Each row was made from one small tree. The marks that hang from a mark follow it in brackets, in alphabetical order. Every link used is in the known rows. Write each row's tree.
In the rows, zero is written as 128.
Known rows
pozom[sebolu[tova[luvab[kunud]]] zoku[ropu sufu]]: [119 120  96  83 149 144 153  67 138  61 169  83 201  83 149  86  48  87
 138 135  66 135  95 222 198 139 128  92 181  83 105 188 142 107 147  69]
zoku[pozom]: [108 127 144  95 133 120 112 114 127 171 143 111 143 128 163 116 125 121
 123 134  91 138 146 134 118 120 110  84  93 112 124 147 128 140 141 165]
luvab[kunud tova]: [138 147 134 106 168  95  72  78 174 124 134  85 139  56 129 100 174 109
 102 106  80 138 119 186 142 127 142  98 110  73 146 118 109 153 154 148]
sufu[zoku[ropu[kigis zeda[gabo[vado[teliter]]]]]]: [167 150 130 107 117 141 132 113 106 162 107 144 110 104 150 125 123 138
 138 106 134  92 167 135 157 121 149 170  87 134 155 148 145 115 126 121]
teliter[vado[gabo[zeda]]]: [132 147 135 144 117  93 112 179 129 176 116 136 110 101 107 122 152 123
  85 127  67 114 122 140  95  99 107 118 113 103 138 121 153 125 122 138]
sufu[ropu[kigis[gabo[vado]] zeda zoku[pozom[sebolu]]]]: [ 95 116  79 138 122 132 138 158 168  56  88 146 141 163 112  94 130 145
 131 128 146 159 112  78 124 147 146 142 200 154 107 103 127  83  93 149]
ropu[kigis sufu zeda zoku]: [147 122 101 168  99 134 124 134 159 124 133 204  57 136 112  63 120  98
 146 129 206 130 125  74 125 163 188 142 126 146 184  74  61 166 105 112]
gabo[vado zeda]: [143 139 149 125 121 104 104 157 114 133  70 113 132 133 111 155 171 133
  75 102  85  99 112 160 101 101 126 137 116 135  64 148 138 137 106 156]
sufu[ropu[kigis zeda] zoku]: [151 128 144 135 148 129 138 148 157 122 109 162 120 121 116  87 130  84
 164 104 140  70 173 119 112 127 107 182 112 147 106 102 110  90 109 168]
kunud[luvab[tova[sebolu]]]: [121 129 152 131 150 134  92 110 176 148 123 104 140  98 113 146 128 118
 106  93 124 127 104 180 146 119 133  92 112 114 167  83 123 158 159 111]
sufu[zoku[pozom ropu]]: [114 149 152  33 126 130 121 107 110 161 152 116 155 121 203 109  90 110
 141 139  88 116 179 138 134 123  92 100  74 118 100 183 142 113 124 164]
vado[gabo[kigis zeda] teliter]: [124 169 146 169 118 122  99 150  96 189 135 110 114 135  87 195 159 159
  74 115 130  82 136 179 119 112  93 172 108  92 150  94 165  99 150 121]
sufu[zoku[pozom ropu[kigis[gabo[vado[teliter]]] zeda]]]: [114 166 102  57  97 141 128 126 122 111 148 142 142 123 175 130 121 163
 138 133 117 131 170 125 137 146 121 141 130 131 127 157 155  95 105 143]
ropu[zeda[gabo[kigis]] zoku[sufu]]: [136 126 127 135 153 140 138 123 153 159 127 146  68 127 122 120 133 137
 111 133 185 146 125 106 177 139 144 101 118 124 135 134 100 163  86 107]
teliter[vado]: [134 134 133 128 133  94 114 150 154 171 113 124 120  97 125 100 138 113
 129 140  57 125 127 146 101  98 121 102  97 107 137 123 108 156 113 143]
gabo[kigis zeda]: [134 151 143 140 138 120 107 142 121 146 110 108 116 145 120 169 164 125
  94 124 137  80 114 166 108 116  98 146 103 116  75 139 122 143 100 164]
tova[sebolu]: [133 125 168 143 151 123 104  98 150 154 137 118 142 118 123 152 131  81
 126 119 104 138 166 147  97 107 137  99  82  95 146 100 149 142 149 113]
ropu[kigis zeda[gabo[vado]] zoku[pozom]]: [151 122  85 135 117 142 121 123 130 155  91 163  98 131 147  89 156 149
 114 107 173 146 113  55 158 144 178 118 124 143 180 139 117 154 105 144]
sebolu[tova[luvab]]: [156 119 143 145 162 139 154 121 150 149 140 131 189 106 123 149 116  79
 141 122  93  93 125 186 134 140 124 116 122  93 136 125 116 125 127 107]
vado[gabo teliter]: [120 143 161 158 123 116 106 134 113 202 147 114 126 110  93 157 129 143
  98 122  88 120 169 168 117 105 118 140  90  89 186  69 169 111 186 100]
gabo[kigis]: [137 142 148 148 159 121 121 126 141 157 126  98 131 133 117 156 142 129
 124 130 117  91 126 159 117 116  95 135  87 102 101 120 129 158 104 155]
kigis[gabo[vado zeda] ropu[zoku[pozom sufu]]]: [ 74 124 117  63  93 117 130 178 111  37 141 127 152 150 126 174 149 186
  84 155 110 228 115  69  91 144  97  67 189 161  55 160 154 112 107 134]
kigis[gabo[zeda] ropu[zoku[pozom]]]: [ 80 111 113  66  98 121 116 162 115  77 150 132 149 154 148 163 147 143
 102 178 136 214 156  60  69 137 130  80 166 147  78 128 135 119 124 146]
pozom[zoku[ropu[sufu]]]: [116 111 152  88 108 127 125 122  94 142 133 112 141 120 172  78  67  99
 144 141 101 114 164 154 146 110 148 126  92 123  97 154 123 169 144 107]
pozom[zoku]: [132 101 136 104 139 124 104 124 119 153 116  90 157 109 138  92 109  97
 120 138  77 108 168 160 116  89 136 121  97 113  86 122 132 170 139 125]
zeda[gabo[kigis[ropu[sufu zoku[pozom]]] vado]]: [148 117 134 142 132 131 151 132  87 143 116 109 130 167 128 167 150 175
 144 117 167 145  96  61 149 136 110 140 126 152 131 160 134 141 110 139]
vado[gabo[zeda[ropu]] teliter]: [116 140 158 166 126 127  95 133  90 211 112 120 100 116 103 176 154 136
  87 115 121  92 161 182 123  81 132 157 107 114 190  89 160  86 200 104]
kigis[gabo ropu]: [110 100 148 110 137 115 144 150 138  85 157 107 158 125 117 176 135 140
 136 173  97 195 168 100  62 121 115 100 134 134  74 103 163 141 139 131]
tova[luvab[kunud] sebolu]: [136 144 154 124 167 125  99  87 177 132 160 135 181 110 105 156 158  47
 126  90 103 131 153 174 152 118 138  93 106  47 195  94 134 128 136 104]
sufu[zoku[pozom ropu[kigis zeda]]]: [128 151 116  58 112 143 127 106 124 136 154 156 119 110 199  85  98 109
 148 130 134 112 170 110 140 148 120 119  91 123 123 172 129 117 109 165]
vado[gabo[zeda]]: [129 135 162 146 124 110 114 156 114 167 125 125 117 122 106 148 145 121
  71 116 103 108 141 146 101 106 111 127 102 110 116 113 175 121 147 138]
ropu[kigis[gabo[vado]] sufu zeda zoku]: [139 124  85 160 102 128 142 161 174  68 118 193  87 150  93 100 142 142
 136 133 182 153 111  68 113 161 180 144 170 161 149  77 104 160  72 107]
dizaz[kunud[luvab[tova]]]: [167 124 167 116 154  96  94 125 166 144 113 107 139 109  96 115 152 141
 123 122 104 104  83 168 145 101 118 127 118 123 120  93 115 185 156 121]
pozom[sebolu zoku[ropu]]: [110  98 114  90 125 137 120  95 109 115 114  71 162 115 159  83  53 100
 122 151  77 123 149 176 142  95 154 117 122 107  69 158 150 140 146 105]
zeda[gabo[vado] ropu[kigis sufu zoku[pozom]]]: [147 108 118 174 136 149 138  97  94 177  82 152  96 151 144 105 145 148
 158 103 180 113  92  68 172 108 154 136 114 185 238 143 118 139 159 126]
ropu[zoku]: [128 121 135 118 132 114  98 132 148 164 110 135 124 125 127 105 124 100
 112 144 118 137 153 120 111 112 154  99  91 114 134  94 101 160 123 126]

Which tree is each row?
[140 113 145 192 143 136 136 102 124 154 121 154  84 126 123 108 124 108
 173 120 156  88 120 131 122 107 135 145  94 160 204 103 108 147 176 126] => zeda[ropu[kigis sufu]]
[141 143 121 136 113 118 104 177  99  95  78 109 133 155  98 193 184 159
  88 117 150 120  96 106  97 128 110 160 140 130  48 140 125 133  78 152] => gabo[kigis[ropu[zoku]] vado zeda]
[140 131 144 164 141 126 141 155 127 141 152 113 112 123  95 180 146 148
 114 128 147 130 142 109 109 141 103 153 122  93  99 101 170 130 112 133] => vado[gabo[kigis[ropu[zeda]]]]
[ 99 131  87 102  99 147 135  87 129 112 144 135 110 121 185  80  79 130
 133 140 142 151 118 120 156 159 159 104 134 114 135 175 133 120 132 145] => zoku[pozom[sebolu] ropu[kigis zeda]]
[141 128 160 138 152 121 131 144 140 127 115 141 152 126 114  99 122  91
 167 107 108  68 162 129  98 112  73 174  89 150 117 104 129  87 136 171] => sufu[ropu[kigis] zoku]
[137  96  86 127 110 143 160 107 138  82 165 144 105 144 140  97  94 115
 171 162 190 189 112  68 117 182 172 120 202 150 112 129  76  99 120 103] => kigis[ropu[sufu zeda zoku[pozom[sebolu[tova]]]]]
[112 137 130  73  86 124 139 165  90  63 159 126 152 166 115 194 158 171
 138 143 120 164 149  99  78 134  89 154 184 180  83 137 150  68 121 127] => kigis[gabo[vado[teliter] zeda] ropu[sufu[zoku[pozom]]]]
[138 157 135 147 105 118 103 161  78 120  95  90 134 147  89 226 188 184
  93 110 127 108 110 156  97 118  99 187 137 125  77 133 136 108 119 141] => gabo[kigis[ropu] vado[teliter] zeda]
[105  99  84 111 101 132 161 130 122  34 174 131 145 167 133 143 110 136
 144 187 166 208 104  66  78 168 137 105 231 177  84 135 119  79 130 109] => kigis[gabo[zeda] ropu[sufu zoku[pozom[sebolu[tova]]]]]
[ 84 129 130  79 120 124 108 122 137 142 157 138 122 127 155  92 102 132
 107 145 110 177 129 112 140 137 107  46 111 123 143 146 102 142 130 131] => ropu[zoku[pozom sufu]]
[ 90 153 105 101  67 140 148 130 112 101 159 165 110 143 170 121 109 181
 147 132 149 163 130 110 154 169 153 133 149 142 164 150 131 124 126 122] => zoku[pozom ropu[kigis[gabo[vado[teliter]]] sufu zeda]]
[159 100 104 164 151 149 177  86 106 128 157 100 133 159 138 145 107 144
 172 153 191 149  82  79 142 155 118 134 164 153 138 158 122 106 139 113] => zeda[gabo[kigis[ropu[sufu zoku[pozom[sebolu[tova]]]]]]]
[148 160 138 146 135 113 108 160 114 126  72  95 132 150 102 186 183 153
  80  96 114  71  86 168 113 113  95 164 121 123  49 153 142 142  76 167] => gabo[kigis vado zeda]
[150 120 119 112 147 153 173  94 145 112 180 134 173 150 136 108  78  76
 181 128 121  88 113 155 145 152  93 132 158 135 141 154 107  72 112 110] => ropu[sufu[zoku[pozom[sebolu[tova[luvab]]]]]]
[155  96 135 199 149 147 139  93 112 189  99 169  71 133 128  98 129 110
 168 124 201 106 122  81 156 100 172 140  90 178 252 101 102 153 180 104] => zeda[gabo ropu[kigis sufu zoku]]
[ 76 146 142  96  95 126 145 136 116  70 164 151 121 108 154 133  95 155
 103 149 108 166 122 138 123 141 100  76 115 143 108 170 163 144 147 124] => zoku[ropu[kigis[gabo[zeda]]] sufu]
[168 140 130 133 177 119 135  94 166 131 153 122 186  91 124 134 142  75
 146 114  87 105 114 194 147 141 131 116 140  77 151 122 114 122 133 123] => sebolu[tova[luvab[kunud]]]
[144 103 124 123 105 148 146 111  96 146 129 145 102 110 170  61  81 106
 153 127 160 113 154 113 171 128 183 147 101 143 140 155 122 176 145 102] => pozom[zoku[ropu[kigis sufu zeda[gabo]]]]
[132  92 128 112 109 137 148 129 113 149 151 163  81 147 151 107 124 126
 158 147 200 194 151  32 139 156 173 107 138 152 150 134  85 141 130 118] => kigis[ropu[sufu zeda[gabo] zoku[pozom]]]
[135 116 151 157 162 128 137 154 146 174  75 142 102 149 118 117 144 113
 139 116 183 106 150 102 159 125 147 161 118 132 113 105  92 122  96 145] => sufu[ropu[zeda[gabo[kigis]] zoku]]
[145 126 108 169 113 127 158 151 167  69 132 170  94 141  94 119 146 148
 144 122 154 136 110  98 108 154 154 153 163 162 128  96 129 158  88 122] => ropu[kigis[gabo[vado]] sufu zeda]
[139 129 101 150 127 126 137 151 171  79 109 147 117 120 100 135 162 151
 117 126 125 140 125 111 101 141 153 135 149 137 107  96 153 155  88 138] => ropu[kigis[gabo[vado]] zeda]
[124 142  94  90 123 145 167  66 152  92 182 139 141 127 180  86  79  90
 169 129 147 143  92 165 205 188 169 107 192  97 146 187  95  88 115 110] => zoku[pozom[sebolu[tova[luvab[kunud]]]] ropu[sufu zeda]]
[ 89 130 111  92  65 119 122 173  90  71 144 140 141 173 114 179 153 183
 116 153 145 203 131  73  90 146 134 129 195 169 115 117 120  95 128 110] => kigis[gabo[vado[teliter] zeda] ropu[sufu zoku[pozom]]]
[100 103 146 130 134 127 129 143 119 104 130 113 156 105 120  71  88 116
 135 118  83 115 140 149 132 108  88 123 116 141 100 131 130 136 164 127] => pozom[zoku[sufu[ropu[kigis]]]]
[128 124  76 110 138 151 154  61 136  43 177 102 197  78 144  71  49  95
 145 129  85 128  78 204 192 149 125 104 178  94 140 181 142 111 160  73] => pozom[sebolu[tova[luvab[kunud]]] zoku[ropu[kigis] sufu]]
[ 70 112 135 106 139 132 151 119 154  96 143 117 117 142 134  87  88 130
 132 125 112 162 113 145 159 144  96  91 171 139  88 167 115  73 130 144] => zoku[pozom[sebolu] sufu[ropu[zeda]]]
[121 118 124 102 105 135 111 116  94 136 124 113 155  96 171  78  78 108
 130 135  94 110 158 147 131 107 143 124  81 111 112 148 146 174 157 127] => pozom[zoku[ropu[kigis]]]
[121 161 150 185 140 135 101 134  90 206 116 108 100 134  94 204 167 156
  91 113 145  67 140 189 131  92 102 181 112 106 176  95 161  89 171 115] => vado[gabo[kigis zeda[ropu]] teliter]
[129 158 111 167 138 112 105 173 128 186  89 135  90 120 108 145 168 134
  94 130 126  88 105 130 124  94 111 141 125 107 166 115 131 120 103 132] => teliter[vado[gabo[kigis zeda[ropu[zoku]]]]]
[155 135 128 147 141 124 137 155 130 105  97  99 124 135  97 189 171 164
 125 113 137 124 114 119 110 139 116 163 139 113  48 133 137 146  71 151] => gabo[kigis[ropu[zeda]] vado]
[150 131 150 161 131 116 148 154 111  96 119 100 135 156  90 187 152 166
 147 111 130 116  92 115 106 138  90 171 130 137  77 134 135 146  95 142] => gabo[kigis[ropu[sufu]] vado]
[106 114 150 129 158 133 113 110 139 163 110 137  97 110 130 115 116 115
 125 140 127 136 139 142 143  97 134  82 102 137 164 116 101 143 154 109] => zeda[ropu[zoku[sufu]]]
[159 129 161 201 167 142 145 101  88 209  77 102  94 153 103 189 164 170
 158  97 164  65 106 162 179  84 128 193 107 159 202 129 130 126 156 105] => zeda[gabo[kigis vado[teliter]] ropu[sufu]]
[137 117  69 168 107 145 146  84 138  97 164 155 121 147 138  61  80 115
 166 148 171 137  67  87 122 172 145 120 167 159 196 121  91 112 146 114] => ropu[kigis sufu zoku[pozom[sebolu[tova]]]]
[107 120 128 157 130 111 129 181 149  83  79 146 162 147  94 120 142 140
 132 121 114 134 128  94  97 123 121 151 144 153 117  79 138 117 118 147] => sufu[ropu[kigis[gabo[vado]] zoku]]
